What can hang from each mark
rizo: bobipe tekuf
ripaf: bepu
bobipe: fato ripaf rizo tavo tekuf
fato: bobipe tekuf
bepu: ripaf
leli: ripaf

Each row was made from one small tree. The marks that hang from a mark follow it in brackets, in alphabetical order. Every link used is in the known rows. Write each row's tree.
Known rows
bobipe{fato ripaf{bepu} rizo tavo tekuf}: [ 2.34  0.61  0.85 -0.28  2.85  0.75 -5.34 -2.12  0.67  6.40  3.56 -3.76
  0.06  0.50  0.10 -1.98  2.19 -2.18  3.35 -2.12]
fato{bobipe{ripaf rizo{tekuf} tavo}}: [-1.77  3.94  4.65 -0.61 -2.97  1.61 -2.98 -1.83  1.97  4.43  0.26  0.08
 -1.67  0.56 -0.97 -4.53 -0.42 -2.30  2.91  1.27]
bobipe{ripaf{bepu} rizo tekuf}: [ 0.24  1.25  2.31 -0.33  3.54 -0.06 -3.52  0.96 -0.29  6.42  1.68 -2.27
 -0.46  2.43 -4.14 -2.25  1.06 -4.55  4.91 -0.36]
fato{bobipe{ripaf tavo} tekuf}: [-2.62  6.56  3.39 -1.69 -4.66 -1.53  0.10  2.13  0.33  5.40  1.75 -0.37
 -1.51  0.74 -1.39 -4.54  1.74 -4.22  3.87  1.44]
bobipe{fato}: [-3.40  1.30  3.64 -0.54  1.42 -1.53  0.23  4.66  0.17  6.32  2.33  0.62
 -2.55  1.48 -5.75 -4.68  3.95 -4.16  6.97  1.37]
bepu{ripaf}: [-5.17  0.72  3.95 -1.36  4.45 -2.53  2.01  3.84  0.91  7.71  1.56  0.28
 -2.20  2.11 -7.81 -1.29  3.46 -5.59  7.22  2.57]
rizo{bobipe{fato ripaf} tekuf}: [-3.05  3.35  5.62  0.14  1.93  1.91 -3.48  2.61  1.71  3.09  0.13  1.89
 -3.86  0.86 -4.37 -4.44  0.75 -0.51  5.50  3.93]
fato{bobipe{ripaf{bepu} rizo tavo} tekuf}: [-1.10  5.12  2.31 -0.08 -1.61 -1.35 -1.40 -0.56  1.22  6.47  1.54 -3.33
  1.03  0.95  0.73 -1.44  1.62 -5.57  3.42 -1.07]
leli{ripaf}: [-4.81 -0.14  5.13 -1.42  0.73 -2.23  1.39  2.64  1.03  6.54  0.44 -2.92
 -2.29  3.81 -8.46 -2.08  5.49 -5.25  6.31  2.42]
bobipe{ripaf tavo tekuf}: [ 0.04  2.69  3.09 -1.69 -1.72  0.12 -1.64 -0.04 -0.02  5.49  3.09 -0.66
 -3.33  1.08 -3.72 -3.94  1.35 -2.81  3.40  1.78]
fato{bobipe{tavo} tekuf}: [-4.16  4.69  3.38 -1.53 -5.39 -1.66  1.50  2.24  1.56  7.16  2.06 -1.62
 -0.73  0.39 -0.39 -3.11  2.52 -5.97  4.76  1.03]
rizo{bobipe{tavo} tekuf}: [-4.07  1.69  6.44  0.33 -3.17  1.96  1.08 -0.76  4.32  4.90  0.66 -0.29
 -3.72  0.50 -2.41 -1.12  0.59 -2.90  4.15  4.43]
bobipe{ripaf tavo}: [-1.57  3.18  4.44 -0.06 -1.54 -1.42  1.42  1.04  0.06  4.86  2.35  0.66
 -4.84  1.98 -5.81 -4.01  2.16 -2.99  4.16  2.40]
bobipe{fato ripaf tekuf}: [-0.50  2.33  2.04 -2.31  1.92  0.02 -4.59  3.46 -1.26  5.47  2.62  0.35
 -2.26  1.08 -4.58 -6.03  2.12 -1.83  5.62  1.01]
bobipe{ripaf rizo tavo tekuf}: [ 0.50  1.20  2.98 -1.78 -1.44  0.64 -3.31 -1.19  0.22  6.27  2.58 -1.35
 -0.69  0.57 -1.89 -5.17  0.39 -1.46  2.54 -0.27]
fato{bobipe tekuf}: [-5.41  4.83  3.65 -1.76 -3.00 -2.37  1.31  5.37  0.65  6.97  0.97 -0.15
 -0.25  1.07 -3.03 -4.10  2.50 -6.42  6.51  1.58]
fato{bobipe{ripaf}}: [-3.75  4.54  4.52  0.07 -0.64 -1.56 -0.52  3.38 -0.69  4.85  0.44  1.00
 -3.61  3.01 -6.39 -5.32  2.52 -4.82  6.04  2.37]

Which tree is each row?
[-1.72  2.64  2.80 -1.70 -0.27  0.31 -5.31  1.32 -0.49  6.41  0.49 -1.11
  0.17  1.90 -2.44 -6.41  0.53 -3.21  4.56 -0.41]  fato{bobipe{ripaf rizo tekuf}}
[-3.15  0.66  2.75 -1.64 -1.02 -0.02 -3.60  1.38  0.77  8.07  0.63 -2.06
  0.87  1.53 -1.59 -5.12  1.45 -4.84  5.12 -0.74]  fato{bobipe{rizo tekuf}}
[ 0.57  1.14  2.61  1.14  2.38  1.00 -4.47 -1.82  1.63  5.13  2.58 -3.87
 -2.65  0.89 -0.16 -0.14  2.71 -2.76  3.68  0.79]  rizo{bobipe{fato ripaf{bepu} tavo tekuf}}
[-0.86  2.77  4.77 -1.03 -1.90  1.75 -1.18 -1.18  1.82  4.38  1.32  0.81
 -2.19  0.22 -2.82 -4.46 -0.91 -1.02  3.02  1.92]  bobipe{ripaf rizo{tekuf} tavo}
[-0.83  2.74  4.65  2.27  2.27  2.21 -2.72 -1.89  3.11  3.18  1.25 -1.61
 -3.92  0.81 -1.41  0.70  1.59 -2.13  3.65  2.91]  rizo{bobipe{fato ripaf{bepu} tavo} tekuf}
[-1.79  1.93  3.44 -0.45  2.46 -0.61 -3.07  3.30 -0.56  5.51  1.83  0.86
 -1.17  1.33 -4.77 -7.46  2.02 -0.99  5.73 -0.49]  bobipe{fato ripaf rizo}
[ 0.36  2.03  1.76  0.17  0.27  0.44 -4.52 -3.42  0.97  6.54  1.95 -4.50
 -0.07  1.82  0.48 -1.43  1.30 -5.08  2.85 -1.40]  fato{bobipe{ripaf{bepu} rizo tavo tekuf}}
[-3.34  5.73  3.37 -1.76 -2.10 -1.54 -2.32  3.85 -0.33  6.23  0.42  0.27
  0.98  1.11 -2.19 -6.79  0.60 -3.71  5.16 -0.08]  fato{bobipe{ripaf rizo} tekuf}
[-4.92  3.69  3.44 -1.68 -3.00 -1.55 -0.44  4.12  0.94  7.95  0.62 -0.85
  2.53  0.78 -1.07 -5.28  1.54 -5.50  5.94 -0.44]  fato{bobipe{rizo} tekuf}
[-1.68 -0.68  2.07 -2.09  1.46  0.45 -4.48  2.49  0.45  7.94  2.72 -1.32
  1.44  0.52 -1.65 -5.80  1.94 -2.37  5.64 -1.26]  bobipe{fato rizo tekuf}
[ 0.53  1.25  2.30  1.57  2.92 -0.52 -2.01 -1.23  0.88  5.68  2.85 -2.51
 -1.49  1.44 -1.71 -1.91  2.82 -2.87  4.13 -1.48]  bobipe{fato ripaf{bepu} rizo tavo}
[-2.85  0.79  4.01 -1.54  1.14  1.49 -2.68  2.47  1.69  5.91  1.26  0.68
 -0.15  0.03 -2.72 -5.25  0.84 -2.02  5.83  0.77]  bobipe{fato rizo{tekuf}}
[-0.37  1.51  3.11 -0.20  0.39 -0.38 -2.32 -0.20  0.60  5.48  2.68 -0.57
 -1.53  0.36 -2.20 -6.08  2.07 -0.34  3.70 -0.97]  bobipe{fato ripaf rizo tavo}
[-0.27  1.51  3.70  1.13  1.23  0.88 -2.16 -2.18  1.93  5.27  1.90 -3.40
 -3.65  2.01 -2.09  1.02  1.64 -4.24  3.40  1.97]  rizo{bobipe{ripaf{bepu} tavo tekuf}}
[-0.56  2.18  2.62 -1.45 -2.74  0.62 -4.89 -1.76  0.55  6.59  1.61 -2.39
 -0.08  0.94  0.08 -5.39  0.83 -2.52  2.60 -0.95]  fato{bobipe{ripaf rizo tavo tekuf}}
[-4.56  1.48  5.63  0.04  0.80  1.82 -2.17  2.64  3.09  4.64  0.22  0.81
 -2.79  0.58 -3.34 -3.63  1.65 -2.25  6.14  3.58]  rizo{bobipe{fato} tekuf}
[-0.76  3.71  3.81  1.05 -0.52  1.46 -2.51 -3.28  2.53  4.59  0.35 -1.98
 -1.52  1.65 -0.56 -0.52  0.38 -4.68  3.04  0.77]  fato{bobipe{ripaf{bepu} rizo{tekuf} tavo}}
[-3.21  2.27  2.37 -2.28 -0.28 -1.38 -1.41  5.26  0.76  7.52  2.44 -0.28
  2.15 -0.40 -1.39 -6.22  2.13 -2.99  6.17 -1.11]  bobipe{fato{tekuf} rizo}
[-0.73  2.21  1.93  0.07  2.34  0.08 -5.08  0.06 -0.13  6.49  0.86 -3.09
  0.09  2.88 -2.15 -2.56  1.47 -5.66  4.83 -0.90]  fato{bobipe{ripaf{bepu} rizo tekuf}}
